Every row comes from one small tree of marks. The marks that hang from a mark follow it in brackets, in the order of their numbers. Every link used is in the known rows. Which tree was each row made from?
Known rows
Z_559[Z_258[Z_484[Z_322] Z_999]]: [-8 -8 -1 -4 27 4 7 3 0 5 13 -12 -2 5 15 0 0 20 3 5 8 17 -1 -11 -25 3 -5 -6 4 -8 2 16]
Z_484[Z_322[Z_559[Z_258[Z_999]]]]: [-9 1 -10 -9 19 7 4 -2 8 8 4 -13 -3 22 15 -4 2 11 -2 12 8 14 -10 -4 -21 -2 -3 -3 4 -8 -2 11]
Z_444[Z_249 Z_899[Z_360]]: [19 -5 0 -22 -5 -3 5 -1 4 4 -8 -7 25 20 3 6 -1 -15 16 18 7 -14 -4 11 -9 -5 1 13 5 15 15 15]
Z_258[Z_999]: [-1 -4 -2 -3 0 0 0 1 -4 4 -1 -5 3 -1 9 3 -3 5 -2 2 3 3 3 -2 -6 1 1 4 6 -4 1 2]
Z_444[Z_899]: [4 3 0 -5 0 0 4 -7 -2 2 -3 -1 10 4 -2 3 3 -4 4 10 4 -3 -2 3 -5 -4 3 4 0 6 8 11]
Z_899[Z_444[Z_249] Z_999]: [21 -7 -3 -22 -6 -3 11 -4 8 2 -5 -7 19 9 4 11 -7 -17 19 19 -1 -7 2 13 -7 1 -1 14 8 9 7 8]
Z_484[Z_322[Z_559[Z_258[Z_999[Z_899[Z_360]]]]]]: [-2 5 -8 -25 5 2 4 1 9 5 -6 -24 18 24 28 -6 0 3 6 7 14 13 -8 5 -27 -4 -4 3 12 -15 0 14]
Z_258[Z_484[Z_322[Z_559]] Z_999[Z_899]]: [-5 -1 -10 -11 15 0 8 -2 3 -4 7 -13 1 7 29 -6 3 12 -5 4 11 16 -9 -5 -24 3 0 -5 12 -17 -3 23]
Z_899[Z_360]: [7 1 1 -11 -6 -4 0 0 -2 3 -4 -6 9 8 5 2 -1 -3 6 -2 1 -6 2 7 -2 0 -2 5 3 5 1 -3]
Z_899[Z_360 Z_444[Z_249] Z_999[Z_258[Z_559]]]: [24 -9 -4 -40 1 -2 24 -6 -10 7 -1 -17 29 18 16 12 0 -13 24 11 -1 -8 5 28 -20 6 1 21 15 11 7 11]
Z_34[Z_680[Z_322[Z_559[Z_258]] Z_754]]: [-6 -7 -15 -12 1 8 -9 -9 4 8 -30 2 4 30 -10 -2 4 22 -4 25 4 2 -11 -3 2 -4 0 -19 1 -21 -4 7]
Z_899[Z_360 Z_444 Z_999[Z_258]]: [18 4 0 -33 -4 -5 19 -11 -9 5 -5 -12 26 12 10 12 -2 -9 21 4 0 -2 10 25 -14 3 1 16 11 10 0 -2]
Z_559[Z_258[Z_484] Z_322]: [-9 -1 5 -3 27 5 5 2 4 2 2 -3 -6 17 5 -1 5 14 7 3 6 16 -3 -9 -18 1 -7 -13 0 -7 5 11]
Z_34[Z_680[Z_322[Z_484]]]: [-1 2 -9 -2 2 0 -5 -1 0 1 -21 10 -4 19 -5 3 2 15 -4 16 3 3 -15 -5 0 -2 4 -19 3 -11 -3 4]
Z_754[Z_680]: [-6 -6 -4 -1 -11 0 -2 -5 -6 -1 -2 1 3 -2 -5 -5 0 9 -1 6 -6 -1 8 -3 5 -3 -2 -3 -4 -4 -2 -1]
Z_484[Z_322[Z_559[Z_258[Z_999[Z_899[Z_444]]]]]]: [7 0 -10 -21 6 1 5 -1 16 2 -7 -24 17 19 23 -6 0 -1 10 14 12 18 -12 2 -24 -4 -1 3 11 -16 -1 18]
Z_484[Z_322[Z_559[Z_258[Z_999[Z_899]]]]]: [-8 4 -9 -14 11 6 4 0 11 3 -2 -18 8 15 23 -7 2 6 0 9 13 19 -10 -3 -25 -4 -2 -3 9 -19 0 16]
Z_899[Z_444]: [16 -3 -1 -7 -5 -4 1 -1 6 -1 -5 -6 9 4 0 1 -2 -8 10 5 0 -2 -2 4 0 0 1 6 1 4 0 1]
Z_322[Z_484 Z_559]: [-3 11 -7 -6 11 -2 2 0 2 -2 -1 3 -8 32 6 -5 3 4 -6 6 5 5 -15 7 -10 -4 6 -5 0 0 -4 2]
Z_360[Z_258[Z_559] Z_444[Z_249 Z_899]]: [20 -17 -3 -27 12 1 18 -9 -3 6 4 -5 21 10 5 6 6 -11 19 19 6 -12 -4 12 -12 12 14 22 8 9 13 22]
Z_899[Z_360[Z_258] Z_444[Z_249] Z_999]: [27 -7 -2 -40 -2 -8 19 -10 -5 9 -6 -13 28 13 10 17 -4 -16 25 17 0 -14 9 25 -12 8 6 23 13 16 6 3]
Z_899[Z_360 Z_999[Z_258[Z_484]]]: [3 3 3 -24 13 -3 23 -10 -18 3 7 -5 14 7 15 11 2 7 12 -5 2 2 12 20 -21 7 -1 7 12 5 1 4]
Z_754[Z_680[Z_34 Z_322]]: [-6 -12 -15 -5 -15 2 -9 -15 -9 2 -18 9 -2 2 -9 -7 5 19 -7 13 -13 -3 6 2 7 -6 -5 -22 -2 -19 -7 3]
Z_322[Z_484]: [-2 6 -1 -2 9 -3 1 6 -2 -3 0 3 -4 16 1 -2 -1 4 -1 2 4 5 -7 0 -7 -3 4 -4 -1 1 -1 1]
Z_360[Z_258[Z_559 Z_999] Z_444[Z_249 Z_899]]: [19 -21 -6 -30 11 1 18 -9 -7 10 2 -11 24 9 15 9 3 -6 18 21 9 -8 -2 10 -18 13 16 26 14 5 13 24]
Z_559[Z_258[Z_484 Z_999[Z_899[Z_444]]] Z_322]: [7 -6 3 -18 14 1 7 4 9 0 -10 -18 18 14 23 -1 0 7 18 7 14 22 -2 -6 -29 0 -3 -2 13 -19 7 19]
Z_444[Z_249 Z_899[Z_999]]: [10 -1 -2 -19 0 1 15 -11 2 5 -2 -2 20 9 2 13 -2 -13 13 23 3 -8 1 11 -13 -3 0 12 7 13 15 18]
Z_34[Z_680[Z_322[Z_484 Z_559[Z_258]] Z_754]]: [-8 -1 -15 -14 9 6 -9 -4 2 5 -30 5 0 46 -8 -4 4 25 -5 27 8 8 -18 -3 -5 -7 3 -22 0 -20 -5 8]
Z_484[Z_322[Z_559]]: [-5 4 -11 -4 12 3 3 -5 8 -1 6 -5 -10 16 6 -5 4 2 -7 9 2 5 -12 -4 -7 1 -3 -6 -1 -1 -6 9]
Z_754[Z_680[Z_34]]: [-6 -13 -10 -3 -12 1 -5 -11 -10 -1 -4 0 2 2 -8 -9 3 14 -3 3 -10 -1 15 8 7 -7 -1 -11 -1 -13 -4 1]
Z_680[Z_34 Z_322[Z_484 Z_559[Z_258]] Z_754]: [-10 -5 -18 -18 10 4 -8 -7 -2 5 -26 7 -5 47 -6 -11 6 24 -8 21 2 7 -11 8 -10 -11 0 -26 -1 -23 -9 9]
Z_258[Z_484 Z_559[Z_322] Z_999]: [-8 -11 -3 -5 24 4 7 -1 -11 3 7 -8 -9 8 23 2 6 21 -2 0 3 12 -1 -10 -22 7 -5 -7 8 -11 2 18]
Z_680[Z_322]: [1 1 -6 -2 -3 2 -3 -4 1 3 -14 10 -4 1 -1 1 1 4 -2 10 -2 -1 -9 -5 1 1 -5 -10 -1 -6 -3 2]

Write each row's tree
[-5 10 -9 -23 31 4 31 -22 -10 2 15 -5 3 19 14 8 11 9 4 15 6 10 -4 10 -30 4 1 0 8 7 1 26] | Z_444[Z_899[Z_999[Z_258[Z_484[Z_322[Z_559]]]]]]
[-9 7 -9 -18 30 4 26 -15 -10 1 18 -4 -6 15 16 4 8 13 -1 6 2 14 -2 8 -25 8 -1 -4 8 0 -6 15] | Z_899[Z_999[Z_258[Z_484[Z_322[Z_559]]]]]
[-10 -4 -5 -15 33 5 28 -11 -21 2 24 -7 -5 -3 19 7 8 17 2 -2 -2 12 5 5 -27 12 -4 -3 9 -2 -2 19] | Z_899[Z_999[Z_258[Z_484[Z_322] Z_559]]]
[13 -7 3 -15 6 -3 7 4 5 0 -5 -17 24 3 21 -1 -2 7 18 2 12 14 1 5 -24 0 2 6 12 -16 7 15] | Z_559[Z_258[Z_484 Z_999[Z_899[Z_444]]]]
[-11 8 3 -6 23 4 1 8 6 1 -6 -1 -6 34 2 -3 2 8 4 8 9 19 -11 -8 -20 -7 -4 -12 -1 -5 2 6] | Z_559[Z_258 Z_322[Z_484]]
[26 -11 0 -29 -16 -5 4 7 19 -4 -11 -10 35 13 13 -1 -8 -25 22 9 12 -7 -4 13 -6 3 1 20 13 -2 8 11] | Z_999[Z_899[Z_360[Z_444[Z_249]]]]
[-7 -6 -2 -11 26 3 19 0 -14 -7 18 -12 2 -6 23 -6 9 13 1 -7 5 18 -3 -3 -25 8 1 -6 9 -15 -1 25] | Z_999[Z_258[Z_484[Z_322] Z_559] Z_899]
[17 -9 -1 -32 3 -4 13 -7 -11 12 -6 -13 28 14 13 13 0 -6 15 19 9 -12 5 11 -17 3 12 21 12 12 15 15] | Z_444[Z_249 Z_899[Z_360[Z_258[Z_999]]]]
[18 -12 -3 -41 3 1 25 -6 -5 6 3 -9 29 18 17 10 -2 -14 24 9 3 -7 4 27 -18 12 1 26 16 8 6 11] | Z_899[Z_360[Z_444[Z_249]] Z_999[Z_258[Z_559]]]
[18 -18 2 -20 17 -3 16 -1 2 0 9 1 10 6 5 5 0 -3 16 10 7 -4 0 6 -8 17 12 14 9 5 6 12] | Z_360[Z_258[Z_484] Z_444[Z_249]]
[-2 0 0 -20 24 3 31 -17 -26 5 14 -4 11 2 15 11 11 11 9 3 1 3 6 17 -28 6 4 6 10 3 8 23] | Z_444[Z_899[Z_999[Z_258[Z_484 Z_559]]]]
[-10 -6 1 -8 32 6 16 -3 -16 -1 11 -3 -9 11 14 -1 12 18 1 -5 2 15 -2 -4 -21 8 -1 -9 6 -7 2 17] | Z_999[Z_258[Z_484 Z_559[Z_322]]]
[25 -9 0 -17 -13 -4 2 7 15 -6 -11 -11 26 5 7 -1 -5 -20 17 13 7 -1 -6 6 -5 -2 3 11 8 -4 9 13] | Z_999[Z_899[Z_444[Z_249]]]
[2 5 -4 -27 23 1 23 -6 -13 1 -1 -8 3 29 16 7 6 3 11 9 1 15 -5 10 -28 3 0 0 9 0 -2 12] | Z_899[Z_444 Z_999[Z_258[Z_559[Z_322[Z_484]]]]]
[21 -7 -1 -39 -2 0 22 -5 2 4 -2 -6 31 19 10 12 -6 -19 25 12 6 -6 5 24 -14 9 2 25 15 11 5 5] | Z_899[Z_360[Z_444[Z_249]] Z_999[Z_258]]
[-3 -8 -18 -10 -6 5 -10 -13 0 3 -28 6 0 23 -8 0 4 18 -10 24 0 -4 -10 -5 10 -1 1 -18 2 -18 -7 7] | Z_34[Z_680[Z_322[Z_559] Z_754]]
[-7 -4 1 -1 28 3 8 3 4 1 14 -6 -6 6 6 -3 3 15 5 3 5 13 -4 -9 -18 2 -6 -9 -1 -4 2 14] | Z_559[Z_258[Z_484[Z_322]]]
[-12 4 0 -9 23 5 2 9 3 5 -7 -6 -3 33 12 0 0 14 3 10 11 22 -9 -10 -26 -7 -3 -8 4 -9 2 8] | Z_559[Z_258[Z_999] Z_322[Z_484]]
[19 -5 -2 -33 4 4 26 -12 3 4 0 -2 32 15 3 13 -1 -19 24 23 8 -3 1 18 -16 5 7 24 12 12 13 19] | Z_360[Z_444[Z_249 Z_899[Z_999[Z_258]]]]
[-1 6 -9 -30 26 -4 25 -20 -13 8 13 -10 -1 17 22 9 7 11 5 6 1 0 4 15 -25 13 1 2 10 7 -6 10] | Z_899[Z_360[Z_258[Z_484[Z_322[Z_559]]]] Z_999]
[-4 -7 1 -6 24 3 17 -2 -21 0 16 -3 -3 0 11 -1 10 17 1 -10 0 7 1 7 -16 8 4 -2 5 -5 1 12] | Z_999[Z_258[Z_484 Z_559]]
[5 5 4 -22 -6 -2 10 1 -8 -3 -6 -11 25 4 15 -1 2 -6 9 -8 8 5 4 13 -12 0 4 8 10 -7 1 3] | Z_999[Z_258 Z_899[Z_360]]
[25 -11 2 -37 -8 -6 12 1 8 1 -8 -11 35 9 14 3 -4 -20 23 8 12 -7 1 16 -8 11 11 24 15 0 6 9] | Z_999[Z_899[Z_360[Z_258 Z_444[Z_249]]]]
[-5 -8 -12 -8 -1 0 -10 -1 -5 0 -27 9 0 22 -10 2 -1 22 -7 23 3 2 -9 -11 5 -4 3 -20 0 -16 -7 6] | Z_34[Z_680[Z_322[Z_484] Z_754]]
[12 -13 0 -20 22 -2 22 -15 -14 5 11 -3 11 2 11 5 10 6 15 5 5 -5 0 12 -17 17 15 14 7 5 7 21] | Z_360[Z_258[Z_484 Z_559] Z_444[Z_899]]
[15 -10 -1 -30 9 -3 15 -9 -15 10 0 -12 22 15 10 8 7 -6 15 14 3 -16 0 17 -16 6 10 17 8 14 15 19] | Z_444[Z_249 Z_899[Z_360[Z_258[Z_559]]]]
[-5 -4 -9 -10 2 -1 -7 1 -5 -1 -20 11 -4 20 -4 -1 -2 14 -6 19 1 3 -9 -10 -1 -4 -1 -16 -4 -9 -7 5] | Z_680[Z_322[Z_484] Z_754]
[17 -7 4 -30 4 -9 16 -4 -3 -1 0 -8 25 1 19 1 1 -3 20 -6 11 -1 6 16 -13 15 11 15 14 -5 0 8] | Z_999[Z_899[Z_360[Z_258[Z_484] Z_444]]]
[-12 -1 -19 -13 3 4 -6 -12 -4 5 -20 9 -6 41 -5 -14 9 26 -6 20 -4 8 -11 11 -11 -13 -1 -27 -3 -22 -7 6] | Z_754[Z_680[Z_34 Z_322[Z_484 Z_559[Z_258]]]]
[3 0 3 -20 -7 -1 1 5 2 6 -13 -19 28 8 21 -1 -4 1 12 -2 13 8 4 9 -20 -5 -1 8 13 -14 6 5] | Z_559[Z_258[Z_999[Z_899[Z_360]]]]
[-4 6 1 -27 15 0 13 6 -13 -4 -7 -12 11 30 25 -4 7 4 6 -4 11 17 -8 6 -29 -2 1 -4 11 -12 0 14] | Z_999[Z_258[Z_559[Z_322[Z_484]]] Z_899[Z_360]]
[-9 -6 -19 -10 -5 7 -7 -17 -2 7 -20 6 -2 26 -7 -13 9 23 -5 18 -8 3 -3 11 -3 -9 -5 -24 -2 -23 -6 4] | Z_754[Z_680[Z_34 Z_322[Z_559[Z_258]]]]
[-3 -2 -12 -6 3 -1 -5 -4 -4 -1 -16 12 -9 20 -3 -3 4 13 -7 9 -3 3 -9 5 -6 -6 0 -22 1 -15 -7 5] | Z_680[Z_34 Z_322[Z_484]]
[-5 13 -9 -10 15 3 0 0 6 6 -17 9 -8 40 3 -6 5 12 -2 16 6 10 -25 4 -17 -6 0 -16 -1 -9 -3 4] | Z_680[Z_322[Z_484 Z_559[Z_258]]]
[-9 -7 -6 -6 13 6 3 -1 -7 5 -2 -9 -6 8 18 2 4 11 -3 3 1 10 -2 -10 -16 3 -5 -4 7 -10 1 12] | Z_258[Z_559[Z_322] Z_999]
[23 -1 1 -23 -19 -9 2 1 7 -4 -15 -16 29 6 14 -1 -3 -16 18 1 7 -3 0 14 -6 -2 1 11 9 -3 2 4] | Z_999[Z_899[Z_360 Z_444]]
[-1 -7 -1 -21 11 -1 8 2 -9 0 -3 -19 11 10 37 0 4 12 6 -5 10 11 1 -1 -28 5 -6 -2 16 -18 4 22] | Z_258[Z_484 Z_559[Z_322] Z_999[Z_899[Z_360]]]
